Each row comes from the steps of one path. Every step used is in the known rows, and no mark comes twice. Write the path behind each row, first mark first.
(in the rows, 128 means zero)
Known rows:
babapaz-vusu: [104 116 139 128 131 113 128 143 129  98 115 133 125 120 160 138 159 102
 119 109 133 135 130 116 143 149 118 142 123 132 140  78 132 146 131 117
 147 133 121 131  86 120 115 138 130 151 142 121 113 118 122 150 144 158
 117]
vusu-rida: [109 141 132 117 133 138 120 104 125 144 159 129 108 112 131 121 135 137
 117 117 134 142 128 131 115 129 118 115 149 145 141 147 126 108 123 139
 114 137 152 126 104 166 144 125 139 132 132 121 143 130 159 138 144  74
 156]
pokodi-lusovus: [133 141 138 151 136 140 126 118 152 160 122 155 113 131 131 140 118 139
 163 113 132 153 107 142 119 127 124 106 142 126 137 154 137  91 108 115
 138 119 124 163 138 134 126 113  96 119 104 147 144 128 148 144 127 103
 125]
pokodi-vusu-rida-babapaz-lusovus: [ 73 135 144  57 134  83 124  76 148 184 173 133  93 116  82 128 156  91
 177  58 127 167 199 104 111 141  78 107 166 151 153 131 122 111 128 118
 139 140 170 156 108 192 164  75 159 170 135  92 139 134 129 180 179  81
 181]
pokodi-vusu-rida-rivuz-lusovus: [ 30 121 139  63 131 102 117  89 142 158 172 100  99 104 180 101 153 116
 138 103 140 131 190 146 128 154 154 138 156 149 194 141 104 113 140 135
 118 114 173 159  89 219 154  98 179 128 134 100 125 120 154 155 157 127
 190]
rivuz-babapaz: [124 126 138 138 125 118 143  88 122 125 150 116 168 110 161 105 102 130
 141 149 115 133 149 100 118 126 150 122 118 131 145 119 118 170 162 152
 154 124 111 137 128 122 126 133 127 117 115 143 155 138 131 101 129 134
 121]
rivuz-babapaz-lusovus: [181 158 165 136 110 121 150  84 139 115 159 109 148 118 120 108 100 113
 159 120 121 146 191  86 121 139 137 106 134 121 147 137 130 182 143 120
 179 123 109 144 159 116 138 132  90 130 146 151 139 149 124 115 145 116
 123]
rida-rivuz-lusovus: [131 109 135 111 115 121 140 128 140 128 158  95 127 132 189  92 117  96
 120 135 128 128 188 159 130 158 169 153 145 134 167 125 120 163 150 105
 133 108 147 166 121 152 170 111 128  94 110 147 116 125 131 117 134 171
 167]
babapaz-vusu-rida: [ 82 133 142 117 135 120 119 120 126 115 149 135 102 104 156 130 171 112
 109  94 143 147 130 118 131 150 109 128 145 145 146  98 129 122 127 127
 137 142 141 127  64 163 131 132 141 158 144 115 133 118 150 160 158 108
 150]
vusu-rida-rivuz: [120 136 111 106 124 134 114 119 138 134 165 104  88 127 170  97 145 123
  98 133 132 133 143 124 134 139 140 144 157 151 163 120  98 120 132 128
 107 125 153 132  87 191 181  82 133 126 114 117 102 128 144 136 141  74
 217]
babapaz-rivuz: [166 155 137 119 114 140 113  86 126 105 104 109 112 137 162 138 114 125
 130 132 148 129 124 109 140 149 124 139 141 116 133  95 102 167 118 107
 143 130 121 119 136 135 153 167  86 127 127 127 127 131 118 152 127 110
 158]
vusu-rida-lusovus: [ 90 146 144  83 134  96 133 112 125 155 184 145  82 113  99  93 140 145
 126  93 116 172 172 152 110 124  98 108 177 150 135 153 142 109 135 121
 121 149 141 134  95 175 146 121 167 117 121 124 175 109 146 116 166  72
 187]
fenu-babapaz: [146 126 134 141 140 121 141 123 126 147 138 129 149 135 134 117 125 125
 146 166 120 118 150 148 137 129 129 129 138 123 149 102 131 135 160 141
 151 117 119 133 151 107 140 151 107  98  85 140 131 152 113 133 122 141
 122]
fenu-rida: [107  86 146 120 143 106 134 141 127 129 140 120 119 122 105 148 155 139
 122 134 153 127 138 149 127 153 103 152 138 117 136 123 146 111 113 112
 120 111 148 154 174 120 126 135 121 130 166 150 108 147 128 123 127 145
 150]
rida-rivuz-babapaz-lusovus: [194 154 144 126 105 116 148 102 147 105 162  88 127 139 161  85 111  99
 149 138 120 139 207  81 145 152 160 137 142 127 168 111 108 195 155 109
 175 111 109 158 139 140 177  90  80 121 125 147  98 146 114 107 147 114
 188]
vusu-rida-babapaz-rivuz: [134 141 124  90 119 119 111  56 121 154 152 120 106 126 168 115 118 103
 127  99 135 161 155 117 110 140  99 133 165 156 140  90  99 166 145 110
 127 151 160 139  98 180 206 127 118 128  89 117 160 131 129 164 157  71
 204]
pokodi-babapaz-rivuz-lusovus: [ 96 138 148 117 118 121 123  49 130 148 114  92 145 129 204 123  76  96
 182 131 145 156 159 142 117 161 145 114 140 116 167 117 104 167 115  95
 172 120 129 160 142 119 149 220  21 104 142 150 174 143 146 144 125 135
 131]
rida-rivuz-babapaz: [138 115 114 129 117 119 136 106 134 115 152  95 149 131 202  81 106 116
 120 157 116 125 159  92 142 139 171 151 122 136 166  93  91 183 171 140
 149 112 111 150 109 145 161  92 122 108  92 139 112 137 121  94 128 134
 181]
vusu-rida-babapaz: [ 96 114 111 106 133 108 125 100 123 178 179 133 121 115 131 109 131 101
 127  96 113 162 152 136  97 129 102 123 154 160 134 124 125 131 154 130
 114 147 165 144  88 178 185  89 158 130  90 120 164 131 139 141 159  93
 178]
babapaz-rida-lusovus: [ 99 142 169  77 137  81 127 143 126 128 145 142  94 133  72  99 148 132
 135  76 100 182 191 145 124 138  85 116 152 129 134 133 147 133 122  76
 151 143 126 146 113 141 105 131 135 131 161 151 131 129 118 132 165 122
 156]
rivuz-fenu-babapaz-rida: [158 133 161 131 152 139 138 102 114 124 128 106 165 128 137 117 123 112
 140 143 103 149 193 149 118 130 116 127  91 110 171 114 144 171 150  89
 164 103 118 152 131 125 123 178  79 102 147 159  96 170 109 160  98 160
  84]
babapaz-lusovus: [182 159 157 121 114 129 139 124 145 122 137 119 110 137  84 131 128 113
 152 105 135 142 173 117 131 139 111 113 145 116 129 143 138 141 107  96
 157 126 126 137 151 122 138 129  91 140 158 137 110 140 124 136 144 111
 138]
fenu-babapaz-rivuz-lusovus: [163 145 172 119 118 127 149  66 120 134 139 102 155 133 187 112 100 104
 158 160 142 127 200 169 132 156 153 132 158 117 167  96 125 194 157 101
 177 111 126 150 174 114 175 217  75  73  86 160 162 151 116 149 128 163
 125]
pokodi-vusu-rida-rivuz-fenu-lusovus: [ 55 109 130  73 167 113 115  93 136 126 156  74 101 113 167 129 163 119
 135 129 155  99 187 122 114 132 145 154 136 126 205 140 118 109 132 125
 109  88 163 178  93 218 116  81 171  88 169 112  78 129 127 131 115 119
 157]
rivuz-fenu: [150 121 128 135 135 149 138 104 119 114 124 107 156 122 154 128 111 125
 123 131 117 133 146 131 103 114 134 133  88 120 138 143 133 166 131 113
 123 110 125 144 112 142 123 143 124 105 144 134 127 128 125 127  94 152
  95]

Write each row's path:
[145 116 146  92 108 104 139  68 121 147 147 108 144 133 184 111  89  74
 152 106 126 157 201 152 105 157 126 141 157 137 144  99 117 209 159  82
 151 132 153 168 128 137 198 155 108  95  87 152 183 132 115 149 148 167
 152]  rida-babapaz-rivuz-lusovus
[ 79 133 155 124 134 113 132  80 120 112 175 124 140  85 191 109 143 113
 120 111 127 153 148  93 124 150 131 121 133 148 162  93 122 162 161 151
 159 136 118 138  65 154 130 137 143 147 133 125 158 128 154 133 157 107
 138]  rivuz-babapaz-vusu-rida
[ 97 121 167  89 157  92 158 101 111 127 179 127 134 106 154  88 154 111
 131 110 114 174 208 166 106 132  99 132 142 143 177  92 161 163 173 102
 160 129 121 163  62 159 144 168 140  89 105 135 160 124 123 141 141 139
 137]  rivuz-fenu-babapaz-vusu-rida-lusovus
[135 138 160 125 143 118 127 130 122 139 132 125 136 138 113 115 140 120
 142 134 110 139 172 141 141 143 105 122 134 119 159 103 136 139 143 105
 167 118 120 135 147 115 124 155  81 121 129 156  96 171 112 160 132 136
 122]  fenu-babapaz-rida
[ 28 108 131 106 129 101 120 101 142 151 163  92 117 109 238  90 139  68
 145 107 141 168 170 142 130 180 146 131 152 147 206  88 103 135 131 106
 158 118 147 178  52 169 171 139  70 129 143 135 135 128 172 148 155 127
 188]  pokodi-babapaz-vusu-rida-rivuz-lusovus
[139 132 136 111 124 122 106 151 136 106 123 101  95 144 145 104 147 110
 103 112 114 140 162 116 154 155 124 146 131 130 162 101 103 146 124  87
 141 118 138 143 101 159 145  96  93 144 149 142  53 146 119 152 143 119
 193]  babapaz-rida-rivuz
[ 72 115 119  85 160 123 123  74 131 150 150  88 134 117 196 102 150 122
 138 154 131 118 183 128 132 126 143 149 118 134 209 103  96 129 169 148
 127  95 143 158  86 211 164 112 149 101 101  96  88 145 119 163 107 124
 173]  pokodi-vusu-rida-rivuz-fenu-babapaz
[ 94  86 118 110 130  86 134 145 124 131 135 142 139 127 158 120 153  68
 127  85 116 154 151 121 128 147  98 147 131 149 132  51 132 168 156 109
 147 140 135 158  69 127 156  99 143 148  96 120 132 121 103 155 163 173
 140]  rida-babapaz-vusu
[ 48 110 122 133 141  97 118 124 131 134 104 126 143 127 179 130 140  87
 163 111 133 153 109 106 138 156 117 123 122 123 153  70 114 123 111 122
 167 130 111 152  82 108 112 161  58 157 153 124 129 129 137 149 136 141
 124]  pokodi-babapaz-vusu
[161 113 108 123 129 144 133 123 131  99 122  85 140 142 193 101 113 107
 105 145 124 122 160 124 129 125 156 164  95 125 168 115 107 173 143 103
 121 104 129 157  92 163 157  99 115 101 124 130  86 130 113 124  97 151
 157]  rida-rivuz-fenu
[ 67 120 113  75 146 133 107  76 137 128 141  89 112 108 186 113 148 129
 116 114 138 128 161 108 122 124 139 149 107 140 192 128  89 122 132 138
 106 107 153 151  62 232 146  89 169 130 145  87  90 125 134 161 115 106
 182]  pokodi-vusu-rida-rivuz-fenu
[ 82 121 152  98 121 114 129 124 134 117 174  99 101 107 213  94 160  82
  99 102 142 149 190 150 137 175 149 150 160 153 186  99 120 157 145 100
 140 124 158 163  58 185 173 113 142 125 128 128 125 117 155 148 163 146
 185]  babapaz-vusu-rida-rivuz-lusovus
[118 119 149 129 153 130 142  90 111 117 153 114 155 103 192 116 150 102
 121 138 131 143 172 144 117 138 117 136 114 135 180  86 139 160 166 122
 152 113 126 148  76 154 142 174 117 105 117 132 127 141 133 162 114 141
 103]  rivuz-fenu-babapaz-vusu-rida
[201 155 160 132 123 119 156 117 139 142 149 120 131 149  93 121 127 110
 169 141 129 132 195 137 138 143 117 115 155 115 149 119 144 148 140 107
 177 113 114 146 182 103 159 148  63 111 114 151 111 159 108 142 136 120
 133]  fenu-babapaz-lusovus
[149 131 137 117 135 119 122 143 132 130 132 102 116 154 151  92 148 104
 126 149 111 129 186 141 158 157 130 149 140 126 182  76 110 152 155  95
 165 109 125 150 128 137 162 118  72 114 105 156  54 170 103 157 135 131
 185]  fenu-babapaz-rida-rivuz
[161  98 122 124 148 129 142 138 135  92 133  71 129 141 177 120 127 104
 120 159 136  95 186 134 123 136 157 167 122 112 180 126 137 163 144  88
 129  83 136 181 125 153 132  95 109  55 146 159  74 134 104  95  98 163
 134]  rida-rivuz-fenu-lusovus
[122 129 152  84 111 112 132  42 119 162 182 108 126 112 184 104 101  85
 135  97 134 170 204 155  93 160 120 127 173 152 156 118 118 186 156  92
 140 142 174 164 106 179 212 155 126 103  95 138 200 132 143 155 165 114
 177]  vusu-rida-babapaz-rivuz-lusovus
[ 38 128 116  68 138 106  97  99 144 147 146 111  82 119 161 112 168 129
 126 110 143 122 139 105 144 139 132 144 150 150 176 112  83  92 125 151
 106 124 155 136  79 220 149  74 175 155 128  80  89 122 137 161 146  86
 216]  pokodi-vusu-rida-rivuz
[186 145 139 123 122 157 125  60 116  87  98  91 141 133 189 139  97 121
 125 137 146 134 148 113 117 131 131 143  99 110 149 113 106 193 125  96
 142 115 119 141 119 143 147 184  86 104 144 132 124 132 114 147  93 133
 122]  babapaz-rivuz-fenu
[ 98 131 151 126 146 119 133 114 121 135 161 135 123 114 162 115 172 108
 127 132 139 140 150 138 137 149 110 130 156 142 166  69 134 127 158 138
 158 132 134 132  89 141 150 151 119 125  99 124 129 138 136 168 151 117
 138]  fenu-babapaz-vusu-rida
[124  47 124 111 152 102 150 112 116 144 152 105 161 123 134 126 129  98
 126 119 127 155 183 154  88 143  95 165 104 129 145 111 158 167 149  85
 117 106 164 197 140 137 167 115 128 106 139 156 126 151 108 120 113 184
 139]  rivuz-fenu-rida-babapaz
[150 119 140  97 145 127 130  47 115 133 161  82 126 124 176 130 110  96
 136 116 146 135 200 132  84 144 114 144 154 131 167 114 134 185 148  81
 132 116 166 185 110 180 179 141 107  60 124 149 149 141 120 135 126 108
 148]  vusu-rida-babapaz-rivuz-fenu-lusovus
[151 114 146 113 154 129 126 144 132  85 127  63 109 142 152 119 143  97
 113 129 121 114 208 135 124 153 140 158 118 108 190 122 136 169 126  57
 145  83 147 189 118 160 114 108  83  81 189 171  45 155 109 120 109 155
 131]  babapaz-rida-rivuz-fenu-lusovus
[  4 137 148  37 149  68 118  97 132 168 167 151  79 104  86 108 168 154
 155  74 127 167 169 132 113 120  94 109 172 151 147 148 125  80 129 144
 118 145 149 139  85 203 113 109 210 144 140  90 158 105 139 143 174  82
 184]  pokodi-vusu-rida-lusovus
[157 125 131 109 133 147 117 125 129  90 117  82 124 139 168 104 130 102
 101 119 107 150 183 122 133 145 134 155  87 119 177 115 112 179 125  68
 136 103 133 159  87 169 136 109  92 118 166 144  56 149 116 149 109 144
 157]  babapaz-rida-rivuz-fenu
[ 24 124 127 126 146 105 108  97 134 150 139 125 126 111 180 124 151  99
 149 102 140 168 113 114 126 147 106 110 138 143 167  87 109 105 109 131
 152 140 136 145  57 148 125 158  71 161 159 115 142 130 168 159 152  89
 151]  pokodi-babapaz-vusu-rida
[140 113 124 112 153 138 130 111 130 112 170  71 106 122 179 115 138 115
 107 145 147 107 188 140 108 136 152 154 143 130 191 147 132 137 140 103
 114  93 159 179 102 197 154  93 126  60 148 150  87 134 135 106 110 109
 161]  vusu-rida-rivuz-fenu-lusovus
